Known rows, with every way that one mark hangs from another
(H Q V): [-1.408, 5.042, -0.469, -0.445, -3.802, 3.319, -1.495, -2.841, 0.470, -1.569, 0.951, -1.869, -3.518, 1.902, 1.643, 1.228, -0.005, -0.235, 0.689, 0.605, 2.728, 1.796]
(L (W Z)): [-1.496, -0.965, 0.082, 0.743, 0.863, 1.212, 0.379, -2.368, -2.277, -1.487, 0.747, -1.756, 2.055, -0.589, -0.287, 2.567, 0.084, -0.091, -2.113, -1.003, -0.438, -0.435]
(V (R D (G Q))): [2.845, -2.624, 3.032, -1.180, 1.659, -1.873, -0.853, 1.627, 3.587, 2.860, -0.998, -1.444, -0.809, -0.312, -1.287, -0.401, 1.695, -1.883, -0.312, -1.189, 0.502, 1.529]
(R D G): [0.982, -2.740, 3.607, -2.503, 1.739, -0.761, -1.157, 3.177, 2.395, 2.209, -1.303, -2.035, 1.798, -0.976, -0.598, -1.785, 0.470, -1.347, -2.137, -0.433, -0.408, 0.222]
(G (N L) (Q (H (V R)))): [0.235, 1.226, -2.135, 2.127, 0.568, -0.835, 0.460, -1.806, -0.433, 0.129, 0.894, 2.069, -1.609, -1.443, -0.056, 1.437, 1.072, 1.081, 2.264, -0.304, 0.348, -0.270]
(N (L (W Z))): [-3.491, 0.055, -1.174, -0.378, -1.002, 0.639, 1.156, -1.573, -2.230, -1.484, 2.036, -0.178, 3.682, -1.757, -1.075, 2.360, 0.663, 1.813, -4.035, -1.240, -0.236, -1.153]
(H T): [-2.179, 1.273, -1.044, -1.767, -0.924, 0.530, -2.561, -0.635, 0.336, 1.288, 1.418, -0.546, 0.215, 2.489, -0.422, -0.242, 0.754, 0.504, 0.011, -1.067, 0.602, 0.649]
(V (R (G Q))): [1.777, -2.998, 1.167, 0.652, -0.161, -0.814, -0.308, 0.328, 3.186, 1.771, -0.145, -0.733, -0.910, 0.401, -0.309, 0.914, 2.352, -0.882, 1.524, -1.819, 0.909, 1.361]
(V (R (G N (Q (H T))))): [2.566, -1.529, 0.383, 1.219, 0.661, -1.325, -0.463, 0.809, 1.873, 1.811, -0.489, 0.090, -0.898, 0.794, -0.799, 0.273, 1.868, 0.366, 2.929, -1.422, 0.653, 0.967]
(H Q T V): [-1.452, 8.044, -1.221, -1.958, -5.641, 3.029, -3.226, -2.279, 0.158, -0.463, 1.558, -2.242, -2.707, 2.955, 0.176, -0.073, -0.368, 0.580, 0.110, 1.029, 3.492, 2.286]
(R D (G (N (L (W Z))) Q)): [2.655, 0.108, 2.969, -0.350, 2.400, -2.848, -1.439, 1.772, 0.305, 1.561, -0.440, -1.533, 4.204, -4.109, -2.382, -1.517, -1.621, -1.081, -2.603, 0.054, -0.503, -0.613]
(T (H Q V) (N (L W))): [-0.508, 0.625, -1.319, 1.372, -0.345, 0.761, 2.974, -0.913, -2.748, -3.533, -0.086, 1.347, 0.179, 0.837, 1.268, -1.510, -3.801, 1.108, -0.424, 1.129, -0.835, -0.736]
(D (R G)): [-1.177, -1.563, -0.693, -0.221, -1.732, 1.055, -0.578, 1.438, 0.580, -0.075, 0.323, -1.066, 2.474, -2.073, 0.723, 1.295, 2.333, -1.515, -0.086, -0.485, -1.361, -0.662]
(Z (W L)): [-1.911, -1.587, 1.587, 0.642, 0.469, -0.389, -0.324, -1.205, -0.052, -1.966, 1.323, -0.616, 1.248, 0.937, -1.331, 2.568, 1.675, -0.039, 0.813, -3.043, -0.566, 2.393]
(V (R D (G N))): [3.074, -2.704, 2.495, -0.217, 2.549, -2.767, -0.660, 2.205, 2.697, 1.576, -1.304, -0.730, -0.515, 0.272, -1.286, 0.221, 1.116, -1.322, 0.322, -1.239, 0.429, 0.682]
(T H (N (L (W Z)))): [-1.520, -4.495, -1.201, 2.291, 2.993, -0.775, 4.009, -0.610, -3.342, -2.822, -0.092, 3.051, 2.480, 0.242, 1.115, -0.384, -3.244, 0.931, -1.122, 0.507, -2.713, -2.700]
(Q (H T V)): [-2.537, 1.390, -1.499, -1.362, -2.062, 3.154, -0.024, -0.682, -1.125, 0.669, 0.134, -0.139, -1.565, 1.489, 1.029, 0.597, 1.924, 1.916, 0.420, 0.159, 0.628, -0.021]
(D R): [-2.480, -0.711, -2.084, -0.186, -0.865, 1.227, -0.683, -0.730, -0.368, -0.861, 0.993, 0.036, 0.847, -0.948, 0.904, 2.210, 2.183, -1.701, 0.248, -0.451, -1.696, -0.483]
(D (R (G Q))): [-0.175, -1.019, -0.433, 0.037, -1.486, 0.574, -1.207, 0.714, 0.961, 0.636, 0.448, -1.129, 2.204, -2.863, 0.513, 0.690, 1.961, -2.175, 0.584, -0.152, -1.424, -0.131]
(G N): [-0.249, -1.034, -1.036, 1.878, 2.942, -1.325, -1.425, -1.163, 0.007, -0.641, 0.745, 0.867, -0.714, 1.074, 0.766, 0.861, -0.262, -0.615, 2.735, -1.071, -0.285, -0.332]
(T (H Q) (N L)): [-1.580, -1.606, -1.463, 1.493, 1.370, -0.095, 2.961, -0.533, -1.321, -3.123, 0.103, 3.412, -0.201, 2.537, 2.177, -1.691, -3.084, 1.230, 1.100, 0.591, -1.513, -1.372]
(W L Z): [-3.665, -0.407, 0.110, 3.402, 0.187, 1.480, 0.165, -4.947, -1.983, -3.296, 1.807, 1.075, -1.779, 1.038, 0.551, 4.758, 0.958, -0.165, -1.193, 0.312, -0.460, -1.151]
(H Q (T (N L)) V): [-1.876, 7.036, -2.257, -2.072, -4.699, 2.102, -1.843, -1.992, -1.164, -1.487, 1.308, -0.519, -1.230, 3.123, -0.586, -0.394, -1.969, 1.076, -1.383, 1.411, 2.616, 1.157]
(V (R D (G (N L) Q))): [3.117, -1.403, 2.134, -0.202, 1.916, -3.330, -0.935, 1.791, 2.897, 2.116, -0.424, -0.207, 0.240, -1.309, -2.058, -0.295, 0.920, -1.103, -0.186, -1.076, 0.604, 0.692]

Rows
[1.816, -2.803, 3.605, -1.981, 2.697, -0.221, -0.423, 2.923, 2.099, 3.011, -1.802, -1.623, 1.321, -2.039, -0.306, -2.534, 0.790, -1.116, -0.764, -0.187, -1.147, 0.217] | (R D (G (Q H)))
[0.409, 0.197, -1.308, 1.741, -0.495, 0.020, 3.631, -0.918, -1.990, -3.396, -0.302, 1.689, -0.980, 1.348, 0.747, -0.513, -2.847, 1.186, -0.014, 0.649, -0.212, -0.207] | (T (H Q (V R)) (N (L W)))
[-2.999, -1.444, -2.170, -1.507, 0.754, 1.551, 1.585, 0.239, -1.796, -0.083, -0.149, 1.956, 0.879, 2.282, 0.035, -0.228, 1.022, 2.405, -0.465, -0.489, -1.368, -1.125] | (Q (H (T (N L))))
[0.335, 0.272, -0.347, 0.671, 0.056, -0.411, 2.936, -0.489, -0.690, -2.253, -0.785, 2.442, -2.606, 2.034, 1.175, -1.028, -2.856, 0.301, -0.162, 1.689, 0.015, -0.354] | (T (H Q (V (R D))) (N L))
[-0.899, 2.737, -1.979, -0.947, -3.190, 0.312, 0.061, -2.182, -2.053, -0.512, 0.858, -0.205, -0.242, 1.560, -2.046, 2.456, -0.697, 0.764, -3.073, 0.874, 2.007, 0.153] | (H (T (N (L (W Z)))) (V R))
[1.132, -1.145, 2.456, -1.407, 2.191, -2.693, -1.341, 3.471, 1.327, 1.403, -0.548, -0.551, 3.121, -2.129, -1.396, -1.808, -0.482, -0.312, -2.039, -0.462, -0.367, -0.809] | (R D (G (N L)))
[2.241, -1.856, 3.774, -2.002, 2.111, -1.368, -2.004, 2.376, 2.837, 3.346, -1.130, -2.341, 1.379, -1.977, -0.945, -2.455, -0.044, -2.137, -1.175, -0.293, -0.371, 0.715] | (R D (G Q))
[1.041, -0.416, -0.770, 1.311, -0.115, -0.594, -1.707, 0.762, 0.471, 0.232, 0.477, -0.640, 2.190, -3.080, 0.322, 0.555, 1.007, -2.217, 1.942, 0.015, -1.500, -0.488] | (D (R (G N Q)))
[-2.891, 0.639, -2.447, -1.523, -1.303, 2.360, 1.297, -0.497, -2.126, -0.120, -0.113, 1.156, -0.387, 1.608, 0.390, 0.382, 0.632, 2.186, -0.896, 0.639, -0.088, -0.773] | (Q (H (T (N L)) V))
[3.049, -0.112, 2.885, -1.172, 3.109, -3.457, -1.883, 3.045, 1.113, 2.103, -0.494, -1.762, 4.060, -4.036, -2.737, -2.772, -1.295, -1.068, -1.996, -0.791, -0.885, -0.059] | (R D (G (N (L W)) Q))
[-0.193, -2.294, -0.296, 2.283, -0.434, 0.192, 1.570, -1.062, 0.556, -0.400, 0.091, 1.386, -3.431, 1.316, 2.782, 0.545, 0.055, 0.134, 2.522, 0.363, 0.408, -0.244] | (T (H (V R)))
[2.135, 1.381, 1.244, -0.367, -1.335, -1.605, -1.181, 0.364, 2.019, 1.653, -0.154, -1.151, -1.239, -1.720, -1.184, 0.606, 0.532, -0.951, -0.878, 0.279, 2.008, 0.948] | (H (V (R D (G (N L) Q))))
[0.767, 0.179, -1.175, 1.470, -1.232, 0.721, -0.514, 0.661, -0.259, 0.008, -0.109, -0.547, 1.320, -3.512, 0.911, 1.051, 1.528, -1.597, 2.046, 0.680, -1.296, -0.717] | (D (R (G N (Q (H V)))))
[-1.496, 0.902, -1.494, -0.904, -2.173, 2.534, 0.577, -0.827, -0.433, 0.770, -0.037, 0.104, -2.736, 2.202, 0.422, 1.598, 2.895, 1.860, 0.753, -0.341, 1.196, 0.587] | (Q (H T (V R)))
[0.055, 0.123, -1.379, 0.867, -1.111, -0.995, -1.300, 1.011, 0.222, 0.032, 1.034, 0.042, 3.384, -3.877, -0.247, 0.775, 1.194, -1.304, 0.636, -0.003, -1.457, -0.996] | (D (R (G (N L) Q)))
[2.364, -0.353, 2.708, -1.035, 2.572, -3.290, -2.128, 2.789, 1.959, 2.442, -0.384, -0.683, 2.781, -3.141, -1.815, -2.563, -0.942, -1.196, -1.117, -0.251, -0.443, -0.231] | (R D (G (N L) Q))
[0.875, 0.958, 0.355, -1.138, -0.756, 0.738, -0.140, 1.418, 0.089, 1.444, -1.123, -0.398, -1.640, 0.812, -0.546, 0.150, 1.797, 1.305, 0.325, 0.225, 0.953, 0.371] | (Q (H T (V (R D (G N)))))
[2.390, -1.852, 3.194, -0.895, 3.376, -2.445, -1.830, 3.174, 1.780, 1.679, -1.344, -1.356, 1.705, -1.173, -0.732, -1.912, -0.733, -1.654, -0.394, -0.229, -0.439, -0.285] | (R D (G N))
[-1.055, 0.850, -1.266, 2.150, -0.780, 1.159, 3.468, -2.099, -3.533, -4.057, 0.042, 1.474, 0.113, 0.694, 1.631, -0.193, -4.127, 0.996, -1.035, 1.956, -0.388, -1.425] | (T (H Q V) (N (L (W Z))))
[-2.194, 0.979, -2.182, -1.715, -0.878, 2.273, 1.510, -0.141, -2.910, -0.473, -0.271, 0.201, 0.861, 0.755, -0.594, 0.107, 0.344, 2.358, -1.832, 0.068, -0.615, -0.746] | (Q (H (T (N (L W))) V))
[-0.793, -1.402, -1.114, 1.277, 1.875, -0.108, 3.340, -0.112, -2.421, -3.537, -0.060, 2.150, 1.461, 1.388, 0.942, -2.167, -3.476, 1.301, -0.068, -0.070, -2.062, -1.093] | (T (H Q) (N (L W)))
[2.015, 3.275, 1.518, -2.500, -3.043, -0.364, -3.049, 0.677, 2.268, 3.405, -0.129, -2.582, -1.647, 0.329, -1.997, -0.553, 0.685, -0.892, -1.144, 0.614, 2.892, 2.087] | (H T (V (R D (G Q))))
[-0.296, 0.544, -1.266, -0.181, 0.369, 1.678, -0.394, -1.769, -0.632, 1.394, -0.291, 0.186, -1.817, 0.937, 0.415, -0.559, 0.042, -0.164, 1.603, 0.659, -0.333, 0.449] | (G (Q (H (T N) V)))
[0.158, -0.775, -0.623, 2.203, 0.683, 1.176, 1.994, -1.608, -1.156, -2.780, -1.009, 1.618, -3.207, 3.164, 3.367, -1.310, -3.764, -0.675, 2.668, 1.995, -0.468, -0.258] | (T (H Q V) N)
[-0.689, -0.024, -1.932, 1.886, 2.460, -1.091, 0.153, -1.139, -0.735, 0.103, 1.171, 2.463, 0.406, -1.484, 0.052, 0.108, 0.655, 1.348, 2.353, -0.872, -1.072, -0.916] | (G (N L) (Q H))
[2.086, -1.132, 2.415, -0.999, 3.096, -2.110, -0.499, 3.185, 1.154, 2.228, -1.069, -0.120, 2.627, -3.135, -1.281, -2.529, -0.063, -0.042, -0.717, -0.207, -1.110, -0.785] | (R D (G (N L) (Q H)))
[0.858, 1.455, -0.122, 2.631, -2.488, -0.121, 1.358, -0.081, 0.607, -1.899, 0.329, 1.327, -2.291, 0.665, 2.097, -0.298, -1.111, 1.444, 2.505, 0.663, 1.616, 0.132] | (T (H Q (V (R (G (N L))))))
[-1.903, 0.001, -1.890, -1.112, -0.431, 2.647, 0.883, -0.725, -1.838, -0.051, -0.751, 0.572, -1.561, 2.458, 0.893, 0.216, 0.433, 1.147, 0.440, 0.741, -0.305, -0.376] | (Q (H (T N) V))
[2.328, -1.937, 0.410, 3.564, 0.250, -1.184, 0.785, -0.236, 1.179, 0.280, -0.366, 1.035, -2.580, -0.218, 2.385, -0.636, -0.958, -0.359, 3.904, 0.739, 0.536, 0.004] | (T (H (V (R (G N Q)))))
[0.606, 4.759, 0.943, -1.270, -2.653, 1.699, -1.192, -1.915, 1.788, -0.607, 0.063, -2.104, -4.698, 2.080, -0.003, 1.439, 0.666, -1.022, -0.350, 0.465, 2.962, 2.665] | (H Q (V (R D)))
[-1.110, 0.442, -1.185, -2.257, -0.481, 1.094, 1.577, 0.316, -1.071, 0.619, -0.862, 1.091, -1.458, 1.831, -0.956, 0.478, 1.198, 1.578, -1.750, 0.437, 0.091, -0.269] | (Q (H (T (N L)) (V (R D))))
